Every row comes from one small tree of marks. The marks that hang from a mark follow it in brackets, in the order of their numbers. Every link used is in the known rows. Which tree was each row made from?
Known rows:
k_336[k_91[k_557[k_296[k_877]]]]: [-12.2  -7.5  -5.2  28.1  16.5 -27.3  15.2   8.9   8.6   2.2  16.8  32.3
  21.5   8.8  26.1  -1.4  -5.4  19.5 -14.9  17.9   9.4  24.1   7.9 -28.3]
k_336[k_91[k_557[k_296[k_529 k_877]]]]: [-10.0  -5.8  11.0  17.8  30.0 -47.2   1.6   5.3  13.6   2.0  -0.5  18.5
  16.0   7.5  32.1  -0.1   2.7  24.3  -6.4  15.0   2.1  55.2  13.9  -8.4]
k_720[k_296]: [ 12.1 -19.2  12.2  -7.1   7.0 -14.4  -4.7   9.3  13.5 -21.9  16.2  -6.7
   0.2   8.6 -10.6   0.4  -5.0 -11.2  14.1   2.0   1.7   1.2  16.0  -4.8]
k_529[k_296[k_557[k_91] k_877]]: [-13.6  31.8  30.3  10.5   2.2  47.3  19.9  12.7  -1.7 -16.7   4.8  12.2
  29.2 -28.6 -22.3   7.6  39.5  -7.6   9.1  -0.5 -14.4  38.7   2.8  -5.6]
k_557[k_91[k_336]]: [ 14.0  -9.7 -27.0  -5.3 -12.7  32.1  34.7   6.2   8.6 -13.9  14.2  17.3
 -10.1  -2.4  -6.0   7.8  -1.0   3.3   6.7  16.4   1.1  31.9  10.9 -16.8]
k_529[k_296[k_720 k_877]]: [ -6.2  24.2  52.0 -20.4  26.7  -4.5  21.3   6.2  22.8   2.1   1.3   5.0
   5.4 -24.5 -25.1 -19.3  51.0   5.0  12.2  11.5 -20.1  16.6  -2.3  -6.5]
k_336[k_91[k_557[k_296[k_529]]]]: [  3.7 -16.4  -1.0  14.5  21.6 -42.5  -5.5   7.1  21.2   0.2  -6.0  24.9
   4.9  23.4  47.0   1.0 -13.7  23.0 -10.7  17.9   6.4  49.1  21.2   3.4]
k_296[k_529 k_557 k_720 k_877[k_222]]: [-21.2  37.1  25.8 -41.7  56.1 -46.6 -38.2 -11.5   6.2  25.0 -12.8 -13.5
   5.4   3.8  -9.2  -1.4  49.0   8.0   4.4  12.0 -14.8  56.3  15.2  11.7]
k_336[k_91]: [ 15.1   7.3 -19.9  -0.4  19.5  -1.8  -8.9  -4.2   1.3  -2.9  17.7  15.0
  11.6  -9.7  28.0   2.3   1.5  34.7  -3.0  12.8  13.5  24.0   2.6  -1.8]
k_336[k_91[k_557[k_296]]]: [  8.6 -20.6 -18.0  23.1   8.9 -19.0   6.4  15.5  13.0   0.4  14.3  35.2
   9.8  15.6  38.0   3.2 -21.5  14.2 -15.7  21.4  15.2  18.5  13.8 -16.9]
k_720[k_296[k_529 k_557 k_877[k_222]]]: [-13.5   5.2  25.7 -25.1  37.3 -32.9 -32.8   7.6   1.7  -7.0   6.5 -22.6
  17.2  18.2  -8.6  14.2  24.9 -11.1  19.0   0.4   6.9  46.3  28.4  -2.9]
k_720[k_296[k_529 k_557[k_91]]]: [  3.3  -5.5  20.0  -2.9  28.6 -11.0 -24.3   4.0  11.5 -27.8  -6.2  -1.5
  15.5   6.8 -12.3  15.4   9.4  -8.4  11.6  -0.3 -19.9  61.7  33.7  27.3]
k_222[k_877]: [-11.1   3.9  28.6  -0.5  11.4   7.4  19.4   2.5  -6.1   2.6   1.7 -12.1
  -2.0  -9.7  -0.4 -12.0  -6.6   6.8 -21.0 -22.3   4.6  -5.2  11.2 -16.6]
k_529[k_296[k_557[k_91]]]: [  4.0  19.5  16.2   8.7  -1.2  52.3  11.2  15.9   4.9 -20.3  -1.8  17.2
  18.3 -13.9  -9.6   8.1  21.4 -12.4   7.3   2.9  -9.1  33.8  10.0   9.1]
k_336[k_91[k_557]]: [ -3.8  -5.2 -32.9   9.6  13.0 -30.1  -4.8   1.9   8.3  -2.4   6.9  33.4
  15.2  14.2  32.0  -6.9  -6.8  34.0 -12.8  -1.3  15.9  23.9   5.4 -10.8]
k_877[k_222]: [ 10.3  -2.1 -18.9  -5.9  -1.3  10.7  -8.9  11.7  -2.5   5.6   7.8  -6.1
   3.6   2.5  14.6  20.7  -6.5   1.0   0.4  15.9  27.5  -0.6  11.1 -14.9]
k_529[k_296[k_557 k_720 k_877]]: [-18.6  43.1  52.6 -27.7  33.6  -6.1   2.6  -2.3  13.0   7.2  -3.4   8.2
   3.7  -8.2 -33.8 -26.2  61.5  -2.7  10.4  -1.5 -29.7  31.4  -4.9  -0.6]
k_720[k_296[k_529 k_557]]: [ -4.3   3.6  31.3 -19.4  29.6 -40.4 -33.8  -1.2  10.9 -15.2 -11.1 -12.3
   0.2  29.6 -15.2  -5.3  16.0 -11.5  13.3 -10.1 -17.0  41.4  21.0  23.9]
k_557[k_296[k_877]]: [ -8.0  -6.1  29.3  13.6   2.9   7.8  19.4   9.4   0.2   5.3   8.9  -2.4
   6.5  -5.5  -5.2   6.9   4.7 -19.7  -0.6  15.9  -5.1   1.4   5.6 -18.1]
k_529[k_296[k_557 k_720]]: [ -0.2  36.5  41.4 -30.7  26.4  -5.6  -4.6   1.2  22.1   7.0  -8.4  14.7
  -6.3   5.4 -22.8 -23.8  47.9  -4.7   8.9   6.1 -25.9  24.6   2.5  11.6]
k_296[k_557[k_91[k_336]] k_877]: [-12.7  22.5 -11.4 -10.6   7.8  20.1  22.3  -4.5  -7.5  -7.8  13.0  17.4
  -0.5   3.7 -27.6  -1.9  28.3  -1.5   9.1   0.9 -12.1  50.1  -0.7 -21.9]
k_557[k_91]: [  5.9  -5.3  -9.0  16.8  -5.2  29.8  11.4   4.6   1.8 -12.4   3.7  12.7
  14.1 -22.7   1.5  19.3  -7.7   1.8  -2.6  11.2  -1.9  21.7  11.1   4.7]

Write each row's tree:
[ -1.2  -2.3  49.1   3.1  44.0 -13.1  12.3   0.5  23.0   3.2  -8.4   7.9
   9.3 -30.7  -7.3  11.4  22.6  -0.1   2.8  38.1 -36.9  59.6  31.0  16.9]	k_557[k_91 k_296[k_529 k_720 k_877]]
[ -3.5  29.7  12.2 -11.0  -4.1  48.7  41.8  15.2   5.2 -18.0  14.8  16.0
   0.8  -6.4 -31.7  -6.0  43.4  -4.5  20.3   6.2 -10.3  45.4   0.8 -24.9]	k_529[k_296[k_557[k_91[k_336]] k_877]]
[-32.8  32.9  33.4 -14.2  31.9 -30.7 -24.0 -16.5  -8.1   6.9 -18.5 -14.1
   9.1   4.9 -12.3 -14.1  33.3   2.3   3.0 -17.2 -23.0  43.1  -2.9  19.2]	k_296[k_529 k_557 k_877]
[  7.5 -13.7   0.0 -21.0   9.1 -46.7  32.3  12.8  40.3  12.3  -1.0  39.9
 -33.2  43.6  -9.9 -26.0   3.5 -12.2   0.6  29.5 -13.6  20.8  12.4 -25.2]	k_91[k_336 k_557[k_296[k_720]]]
[-11.8   3.7  16.5   9.8  22.3   6.3  -2.3   2.1   0.9 -24.6  14.3   6.1
  28.8  -9.5 -28.1  14.7  17.8 -14.3   6.6  -6.0 -13.6  35.7  21.4  -4.8]	k_720[k_296[k_557[k_91] k_877]]
[-26.4  31.7  35.0 -14.1  55.8 -27.2 -18.5 -17.0   9.7   8.3 -17.6   5.0
  17.6 -19.0 -23.2  -6.8  44.1  10.8   2.6   6.1 -42.5  77.8  17.1  29.6]	k_296[k_529 k_557[k_91] k_720 k_877]
[-29.4  38.1  48.5 -34.7  62.9 -56.9 -28.3 -22.5   9.7  20.7 -19.6  -4.8
   1.5   7.6 -23.0 -26.1  52.0   8.5   2.2  -3.8 -41.0  56.1   2.6  26.3]	k_296[k_529 k_557 k_720 k_877]
[  0.9   0.1  44.3 -21.8  43.7 -32.3  -6.4   9.1  18.2  23.6   2.3 -12.5
  -1.5  -9.6   3.0  14.9  21.6  -4.0   5.6  48.1  -7.0  40.6  28.9  -5.5]	k_557[k_296[k_529 k_720 k_877[k_222]]]
[-19.8  21.6  44.4 -26.0  49.7 -53.1  -9.1 -15.8  14.4  11.7 -18.9 -10.2
   0.0 -13.6 -13.0 -19.8  42.8  18.4   7.7   5.7 -33.8  41.6   6.8  18.6]	k_296[k_529 k_720 k_877]
[-14.7  36.3  42.0 -13.0  31.9  20.6  10.2   4.8  11.6  -4.9  -0.2  23.3
  18.8 -32.0 -33.6  -6.4  60.4  -0.2   9.5  12.1 -31.4  48.3   7.3   4.7]	k_529[k_296[k_557[k_91] k_720 k_877]]
[-16.4  24.4   3.6 -18.2  19.3   0.2  11.1  -3.6  -0.8  -7.0  -4.2   3.9
   1.8   6.0 -20.0  -3.6  32.4   5.9  12.7  -1.0 -21.8  72.5   5.5   2.5]	k_296[k_529 k_557[k_91[k_336]] k_877]
[ -7.0  42.0  35.2 -34.8  32.7  -0.2  -5.0   9.5  10.5  12.8   8.2   0.3
  10.6  -8.1 -20.0  -6.0  56.5  -5.2  10.0  19.4  -1.7  29.5   6.9 -13.8]	k_529[k_296[k_557 k_720 k_877[k_222]]]
[-18.4  36.1   9.3 -33.4  45.1 -26.8 -23.6  -7.9  -0.5  26.3   2.7   2.7
  11.2   4.5 -16.6  -4.4  40.6  -0.7  -2.4  14.3  -3.6  32.1   7.0 -11.6]	k_296[k_557 k_720 k_877[k_222]]
[-20.5  29.0  16.5  -7.9  43.7  -6.3  -6.4 -14.5   3.2   6.3  -1.8  16.4
  17.4 -19.8 -28.6  -5.0  39.1   1.4  -3.9   5.7 -34.3  47.3   7.6   7.5]	k_296[k_557[k_91] k_720 k_877]
[-17.7  21.8   1.6   0.6  28.0  10.7 -17.9   3.1 -11.1   2.7  -5.0  -9.3
  29.0 -14.4   1.9  33.0  24.5   3.0   4.8   7.7   1.1  66.6  23.8   4.4]	k_296[k_529 k_557[k_91] k_877[k_222]]
[ -8.1  -4.9  11.9 -19.5  13.6 -50.7  43.5  10.6  33.9  13.4   4.7  33.8
 -22.7  31.7 -20.2 -29.0  16.5  -4.3   2.7  25.5 -17.3  25.1   5.8 -39.3]	k_91[k_336 k_557[k_296[k_720 k_877]]]
[  3.3 -21.5 -12.9   2.3 -17.6 -17.2  41.4  20.4  23.8  -0.8   6.2  27.3
 -25.6  46.7   0.5 -11.0 -18.5 -14.4   0.9  18.7   5.8   9.0   7.1 -36.9]	k_91[k_336 k_557[k_296]]
[-19.4  11.8  43.3 -16.5  37.6 -43.1 -27.3  -6.4   4.9 -13.5  -4.0 -20.3
  10.7  17.0 -27.1  -9.6  29.1  -7.1  15.7 -14.7 -18.9  43.5  13.5  13.4]	k_720[k_296[k_529 k_557 k_877]]
[-15.5  22.8 -16.0   7.7  14.5  29.0 -10.2   6.6 -14.9   1.4   9.7   2.9
  32.5 -17.5  -2.6  30.9  18.4  -6.4  -1.6  11.8  12.1  35.5  17.3 -14.8]	k_296[k_557[k_91] k_877[k_222]]
[ -9.7  17.8  26.1 -35.5  47.2 -45.4 -17.3  -3.8  13.7  18.6  -4.3 -14.3
   2.8 -11.4   0.6   4.5  34.6  16.4   9.1  22.5  -5.8  42.1  17.4   2.7]	k_296[k_529 k_720 k_877[k_222]]
[ -1.1  -5.2  32.9  11.6  29.1   8.3  22.9   3.9  17.6   4.0   6.4  21.7
   9.1 -33.1 -13.7  11.1  16.3 -12.6  -1.5  39.9 -24.7  31.9  24.7  -8.9]	k_557[k_91 k_296[k_720 k_877]]
[ -2.2  19.6   6.2 -12.0  35.9  -1.1 -14.3  -9.8  10.2   6.1  -8.5  26.4
   8.6 -10.4 -18.3  -2.1  24.3   1.5  -4.8  12.3 -29.4  46.3  14.6  19.8]	k_296[k_557[k_91] k_720]
[ -2.7 -11.2  36.2  26.4  13.8  15.9  17.7  10.9   5.6 -10.0  -4.4  -3.7
  21.2 -26.7   4.1  26.4   5.3 -11.2   2.9  25.4 -18.8  48.5  23.8   7.6]	k_557[k_91 k_296[k_529 k_877]]
[-17.8 -12.9  14.4  14.0   8.9 -33.6   6.9  22.5  11.0   9.7  -8.6  -3.7
   8.2  21.7  23.0  18.0  -2.1 -10.5  -4.7  23.5  14.6  32.9  24.7 -22.9]	k_91[k_557[k_296[k_529 k_877[k_222]]]]
[  6.0  10.5 -23.5 -13.4  -0.5  27.0  14.6   1.6  -0.5  -7.6   7.6  19.0
  -9.7  13.6 -17.9   0.2  12.1  -4.9   6.0   6.8  -7.5  42.8   9.7  -7.7]	k_296[k_557[k_91[k_336]]]
[ -2.1 -11.0 -21.6  14.2  20.4 -14.8   8.4  22.4   6.0   5.9  26.8  27.9
  21.7  10.0  40.2  23.4 -10.8  14.5 -13.8  32.6  39.1  23.5  19.0 -43.5]	k_336[k_91[k_557[k_296[k_877[k_222]]]]]
[ -4.8   3.1  41.6  -8.3  31.1 -21.1  12.3  -1.0  14.9  14.7   7.2   7.2
  -3.2 -11.3 -15.2  -9.9  21.4 -13.9  -0.2  26.4 -22.4  15.3  12.3 -10.3]	k_557[k_296[k_720 k_877]]
[ 27.2 -23.9 -10.8   6.3 -17.9  39.3  47.3  19.5  15.2 -10.1  20.4  20.3
 -14.0   2.9  -1.4  16.4 -13.5 -18.0   5.4  42.2  -0.2  23.8  21.5 -20.6]	k_557[k_91[k_336] k_296]
[-25.1 -10.5  36.4  20.3  10.3 -42.3  14.7  10.9  12.8   4.7 -21.2   3.6
   7.0  19.6   8.5  -2.9   3.8  -8.0  -2.3   4.1 -10.6  32.0   9.6  -4.0]	k_91[k_557[k_296[k_529 k_877]]]
[ -8.8 -10.8  43.2  -7.4  30.1 -41.9  -6.6   2.0  12.5 -18.3  -0.7 -22.6
  10.5  -0.6 -16.9  -2.2  17.7   1.4  21.0  -4.8 -12.5  34.6  16.6   6.1]	k_720[k_296[k_529 k_877]]
[  5.0  26.8  32.7 -13.0  22.8  25.3   6.0   7.2  23.5  -6.4  -0.6  31.4
   7.1 -17.3 -20.7  -4.8  39.7  -5.4   7.2  17.2 -27.8  41.8  14.3  15.5]	k_529[k_296[k_557[k_91] k_720]]
[ 17.8  24.4  16.7 -38.1  10.2  19.7  30.8  12.1  28.4  -8.4   9.0  32.5
 -15.6   1.4 -31.3 -16.9  47.2  -0.6  16.9  25.0 -26.8  52.2  12.4  -2.4]	k_529[k_296[k_557[k_91[k_336]] k_720]]
[  8.7  16.9  -9.2 -35.3  24.6  -2.3   8.0  -8.3  18.4   5.6   7.6  35.0
 -17.0   8.0 -29.0 -17.1  28.6   3.2   5.2  18.4 -25.0  53.0  12.4  -0.1]	k_296[k_557[k_91[k_336]] k_720]
[ -0.4 -14.9  16.6   0.5  17.6 -44.6  12.7   7.5  30.7  15.7  -9.8  32.8
 -10.5  27.7   1.7 -15.2  -1.5 -10.1 -11.5  24.4 -16.0  10.0  16.5  -7.1]	k_91[k_557[k_296[k_720]]]
[ -2.5  -6.2  25.4 -18.0  28.3 -29.6 -15.1  15.4  11.5 -12.5  16.2 -27.6
  14.9   3.2  -1.6  20.3  13.2  -0.3  19.3  11.1  15.3  36.1  32.3 -10.8]	k_720[k_296[k_529 k_877[k_222]]]
[  8.3  -7.5  46.8 -17.3  37.1 -40.5  -9.7  -1.0  28.8  15.7 -14.4  -2.4
 -15.5   6.9   1.8  -3.8  12.2  -9.0   1.5  31.2 -29.6  33.4  23.6  22.5]	k_557[k_296[k_529 k_720]]
